Each row was made from one small tree. The marks that hang from a mark follow it in brackets, in the order of their numbers. Every link used is in the known rows. Write each row's tree.
Known rows:
z970{z734{z895 z976{z879{z553}}}}: [-11.1 -31.5   6.6 -12.6   7.1  10.7  31.8  39.8   1.9 -10.8 -17.8  18.5
   4.2  12.0   1.2  12.3 -55.8  -1.5 -34.4 -10.0  24.5]
z976{z734}: [-13.1  -6.1   4.5  -0.3 -26.9  -2.4  21.5   8.8   2.3  -4.7   9.6  17.4
   5.0   4.6 -24.9  16.4  -4.9   2.4  -3.6  -6.1 -13.0]
z970{z734}: [ -5.7 -22.2  -0.2  -8.6  -6.6   9.3  21.9  -9.2   1.4 -15.6  -4.0   7.8
 -10.6  -7.7   6.9  14.7 -21.3  11.2  -8.7 -12.3   6.2]
z895{z734{z970 z976}}: [-28.1  -9.9   2.9 -25.4 -28.6   1.2  20.8  14.8  17.0  -1.5   1.5 -16.7
  -7.3   5.0 -27.7   4.2 -53.9 -34.5 -12.3 -13.1  -3.4]
z879{z553}: [-13.1  -6.1  15.4   5.6   1.5   6.4  15.7  -6.4  -9.4  10.6  -2.6  17.6
  11.0   9.3 -10.5  -5.3   6.0  -1.9   1.0 -10.8   9.1]
z895{z734}: [-10.5  -7.8  10.1   5.4   6.8  -2.6  26.7  -3.0   3.7   1.8   2.5 -24.8
   1.5   4.0 -23.1   1.3  -7.0  -5.7  -9.6 -11.5 -11.7]
z879{z553 z895{z734{z970}} z976}: [ -7.0 -10.6  41.7  13.9 -43.3  29.5  39.2  -4.9   8.5 -23.0 -21.7 -11.7
  20.5  22.5 -52.5  -1.4  -8.3 -60.2   3.7 -38.2  16.5]
z734{z895 z970 z976{z879{z553}}}: [ -8.0  -7.1  10.0 -23.4 -26.7   2.2   5.8  43.9   9.0   8.9 -11.9  25.9
  10.7  20.1   1.2   2.2 -54.8 -36.4 -16.0  -2.4  19.7]
z553{z879{z895 z976}}: [  8.2  11.9  26.6  25.9  -5.8   3.9  -3.5   8.7  17.3 -36.5 -22.0 -34.8
   5.9   6.0  14.5   3.5  12.5 -33.0   5.2 -21.7  25.1]
z821{z970}: [ -7.1   3.6   2.7  -5.4  -7.2   2.5 -11.5   3.4  13.4  -1.5  17.2  -9.4
  10.6  15.7   4.2   6.1 -21.2  -8.7  17.7   4.6   3.5]
z821{z970{z734{z976}}}: [-24.5 -20.0  -6.3 -25.2  -6.3  14.3   6.4  18.2  20.7 -21.8  13.9  -7.7
  -7.1   8.9   3.4  21.7 -71.3  -9.8  -7.1  -2.4  18.2]
z970{z734{z895 z976}}: [-13.7 -20.1  -4.6 -18.4   9.9   9.0  14.4  35.7  11.4 -28.8 -24.0   9.9
 -19.0   3.5  -7.5  28.4 -57.0  -1.5 -38.3  -7.4   6.5]
z734{z895 z970}: [ -2.4   4.6  10.3 -15.4 -29.8  -1.2  -8.4  12.6  14.4  -4.0 -17.0  19.1
  -2.6  10.0  -4.1  17.7 -35.5 -14.7  -3.0   1.6   1.6]
z821{z970{z734{z895}}}: [-12.1 -16.0   8.4 -11.8  -1.3   9.7   6.0  17.6  19.9 -24.1  -8.4   5.4
   2.3  17.9   0.0  33.1 -55.1   6.0  -4.9  -5.9   8.1]
z879{z895}: [ 11.2  12.9   5.7   7.9 -13.4   6.8   4.6   2.8   7.2 -25.5 -11.1  -2.3
   4.7   5.2 -11.2  -2.7  23.1  -6.4   6.0 -12.3   9.3]
z976{z734{z895 z970} z879{z553}}: [ -9.8 -11.5  25.6  -8.1 -54.9  -2.5  29.0  25.0   8.7   9.7  -4.4  46.1
  23.2  24.6 -19.6  15.0 -36.6 -15.5   1.0 -14.0   5.4]
z553{z879{z895{z734} z976}}: [ -3.4   2.2  34.8  31.4   4.3   1.9  20.5   6.3  20.5 -32.7 -24.5 -56.8
   8.2  10.9  -8.3   5.1   6.1 -36.9  -8.3 -33.1  13.3]
z821{z970{z734{z976{z879}}}}: [ -6.1 -23.9 -10.1 -23.8 -11.1   9.9   8.8  30.7  20.9 -10.2  21.8 -17.9
   3.8  12.7  19.5  10.6 -70.0 -15.8  -3.3   2.8  21.8]
z895{z734{z970 z976{z879{z553}}}}: [-22.1 -21.6  14.5 -18.8 -27.8   3.2  39.4  18.2   6.8  17.5   8.9  -5.4
  11.6  19.2 -14.9 -10.5 -51.2 -42.0 -11.5 -14.4  14.1]
z821{z970{z734}}: [-13.5 -18.8   1.4 -13.0  -9.5  12.1   9.5  -0.5  13.5 -14.0  11.0  -0.6
   0.7   7.5   9.1  23.0 -41.7   3.5   9.8  -2.8  10.8]
z734{z976}: [-10.6  -4.3  -8.8 -12.2   2.6   0.7  -2.3  23.0   3.8  -4.2   2.8  -6.3
  -9.3   0.7  -7.3   0.5 -26.7 -12.6 -18.4   5.1   6.0]

Write each row's tree:
[ -4.6 -12.6  -0.6 -22.9 -29.9  -1.7  20.1  25.4  20.4   9.0  10.5 -26.2
   0.4   7.4  -2.3  -5.3 -58.1 -38.8 -11.7  -6.0   3.5] : z895{z734{z970 z976{z879}}}
[-23.8  -5.0  23.9 -12.1 -40.1  15.9  40.0  12.3  10.8 -15.9  -9.4  -3.9
  11.3  19.2 -48.5  -1.4 -28.1 -44.5  -9.1 -31.4  15.8] : z879{z553 z895{z734{z970 z976}}}
[ -6.1 -10.9  21.3   7.6 -14.8  -5.1  32.1  29.5  -3.1   9.8  -4.4  33.0
  24.9  23.0 -20.6  11.6 -12.1   1.5 -10.2  -9.4  -0.5] : z976{z734{z895} z879{z553}}
[  9.2  -0.7  28.7  25.7 -12.0  30.6  18.9   3.9  -4.6 -26.1 -22.4   0.8
  18.0  18.2 -31.8  -6.5  26.0 -36.8   3.5 -21.1  24.2] : z879{z553 z895 z976}
[ -8.6  -9.7  21.1  -0.2 -54.3  12.3   7.0  25.2  19.9 -22.7 -19.1  21.4
   6.1  17.2 -39.2  28.0 -45.3 -38.3  -5.7  -7.8  -7.7] : z879{z976{z734{z895 z970}}}
[  2.7  -8.9   3.0 -15.7 -66.7  -2.7  17.8   8.8  16.1   8.8  15.7  19.3
  12.7   6.9  -1.4   9.0 -29.6 -21.3  14.5  -3.7  -4.3] : z976{z734{z970} z879}
[ -5.1   3.9  40.0  13.0 -35.2   5.1  14.8   1.0  31.4 -29.3 -22.9 -46.8
   1.8  11.6  -6.9  10.1 -16.7 -56.1   5.9 -34.5  18.1] : z553{z879{z895{z734{z970}} z976}}
[ -6.8   6.6  33.9   9.1 -66.6   5.1  10.6   8.5  32.0 -35.3 -16.2  -3.6
   7.7   8.0  -8.5  22.5 -14.9 -49.8  16.7 -31.0  15.1] : z553{z879{z895 z976{z734{z970}}}}
[-15.8  -5.2  14.2 -14.3 -53.1  -3.6  12.6  20.3  19.0  -7.0  -9.7  36.1
   1.1  13.5 -28.5  31.5 -39.4 -14.6  -5.1  -8.4 -13.1] : z976{z734{z895 z970}}
[ -2.2  -9.0  39.6  30.7  -4.3  26.2  45.4   0.2  -0.5 -24.7 -25.4 -21.9
  22.0  21.8 -57.4  -7.1  16.4 -37.5  -6.9 -35.2  13.0] : z879{z553 z895{z734} z976}
[-14.0  -3.4  31.0  22.9  -8.4  -7.9   2.1  31.6  23.1 -20.4 -25.0  -9.2
   4.6  14.3  -5.6  32.1 -28.4 -17.9 -15.6 -15.6  -0.7] : z553{z879{z976{z734{z895}}}}
[ 11.1  -3.8  24.7  27.8  -7.0  21.2  26.0   3.1   9.4 -38.8 -21.8 -37.8
  12.4   8.6 -48.9   0.0   9.0 -37.1  -6.9 -24.6   3.5] : z879{z895{z734} z976}
[ -7.4 -13.1  16.8  -3.6 -64.5  16.4  14.7   5.3  14.1 -12.9  -2.8  14.2
   3.3   8.1 -32.8  17.7 -31.8 -41.5   7.6 -10.2  -1.4] : z879{z976{z734{z970}}}
[ 19.8   3.3  16.7  12.5 -12.3   9.4  25.0   5.5  -3.9  -5.2  -3.6   4.4
  28.1  16.6  -4.6 -16.4  30.7 -16.3   6.2 -15.6  25.2] : z976{z879{z553 z895}}
[-11.5   1.6  -0.2 -29.1 -26.1   0.6 -12.6  40.6  17.9 -11.8 -18.8  11.3
 -12.8   8.2  -8.2  17.8 -60.4 -28.1 -19.1   4.2   4.3] : z734{z895 z970 z976}
[-18.9  -2.5  33.2   5.6 -44.8  -3.4   0.7  27.3  31.2 -17.5 -20.0   2.4
   1.8  14.3  -4.3  34.8 -46.4 -40.4  -1.7 -14.9   2.9] : z553{z879{z976{z734{z895 z970}}}}
[  9.0  -2.3  28.3   8.0 -43.7  24.7  24.4  -0.7  21.0 -33.1 -18.8 -30.6
   7.9  11.3 -45.7   4.2 -11.6 -53.4   5.6 -27.7   9.2] : z879{z895{z734{z970}} z976}
[  5.9   0.6   4.8   0.8 -14.4  11.3  21.9  32.7   0.5 -10.5  -5.6   0.3
  19.8  13.5  -7.4 -14.6   0.0 -26.2  -9.9 -14.2  28.7] : z734{z976{z879{z553 z895}}}
[ -3.6   4.3  30.4  28.8 -31.8   2.5  14.3  14.3  21.7 -38.5 -14.9 -17.5
  11.0   8.2  -9.6  17.8   8.0 -34.7   1.4 -29.6  11.6] : z553{z879{z895 z976{z734}}}
[-20.1 -15.8  37.8   3.3 -53.0  18.1  24.4  20.3  12.3 -12.3 -22.0  36.4
  17.6  26.7 -48.8  23.1 -35.5 -39.6  -8.5 -20.1   2.8] : z879{z553 z976{z734{z895 z970}}}
[  1.5   5.6  18.7  -2.9 -43.9   7.6  27.1  -2.0  17.5 -19.5  -5.7 -16.1
   6.4   8.2 -33.7   5.2  -4.1 -28.9   8.9 -26.7   0.4] : z879{z895{z734{z970}}}
[-23.7 -17.1  -0.8 -24.6   3.3  10.6   1.2  42.5  23.1 -31.2  -4.7   1.1
  -7.7  20.2  -3.6  32.0 -81.7  -5.6 -19.3  -4.7  10.8] : z821{z970{z734{z895 z976}}}
[-15.6  -8.2  25.9  20.1 -17.2  -4.5   9.1  10.9  16.1 -12.7  -6.7 -13.4
   5.0   4.4   2.2  19.4 -16.4 -24.8  -4.6 -17.0   2.9] : z553{z879{z976{z734}}}
[ 20.5   0.4  14.4  -3.7 -43.6   2.6  29.1   4.0  18.8 -12.0   1.1 -23.7
  15.7  11.9 -13.9  -5.0  -6.6 -32.7   9.2 -20.1   9.2] : z976{z879{z895{z734{z970}}}}
[ 18.3   2.8   5.8  10.7 -38.8  -0.9  26.3  17.7  10.4 -19.3   6.6   4.4
  24.0  10.8 -15.9   5.0  18.8  -8.1   4.6 -13.3   4.1] : z976{z734 z879{z895}}
[  4.9  -4.1  24.1  -3.9 -78.8   7.2  38.2   7.0   8.6  -8.9   3.9  34.3
  30.5  18.9 -23.3   4.2  -0.6 -31.6  18.6 -24.0  17.7] : z976{z734{z970} z879{z553 z895}}
[  5.5  -5.3 -11.4 -29.7 -36.2   0.5  -5.0  24.0  15.6   7.0   7.3  -5.7
   0.3   1.3  16.4  -8.6 -50.0 -35.1   1.8   7.5  16.2] : z734{z970 z976{z879}}
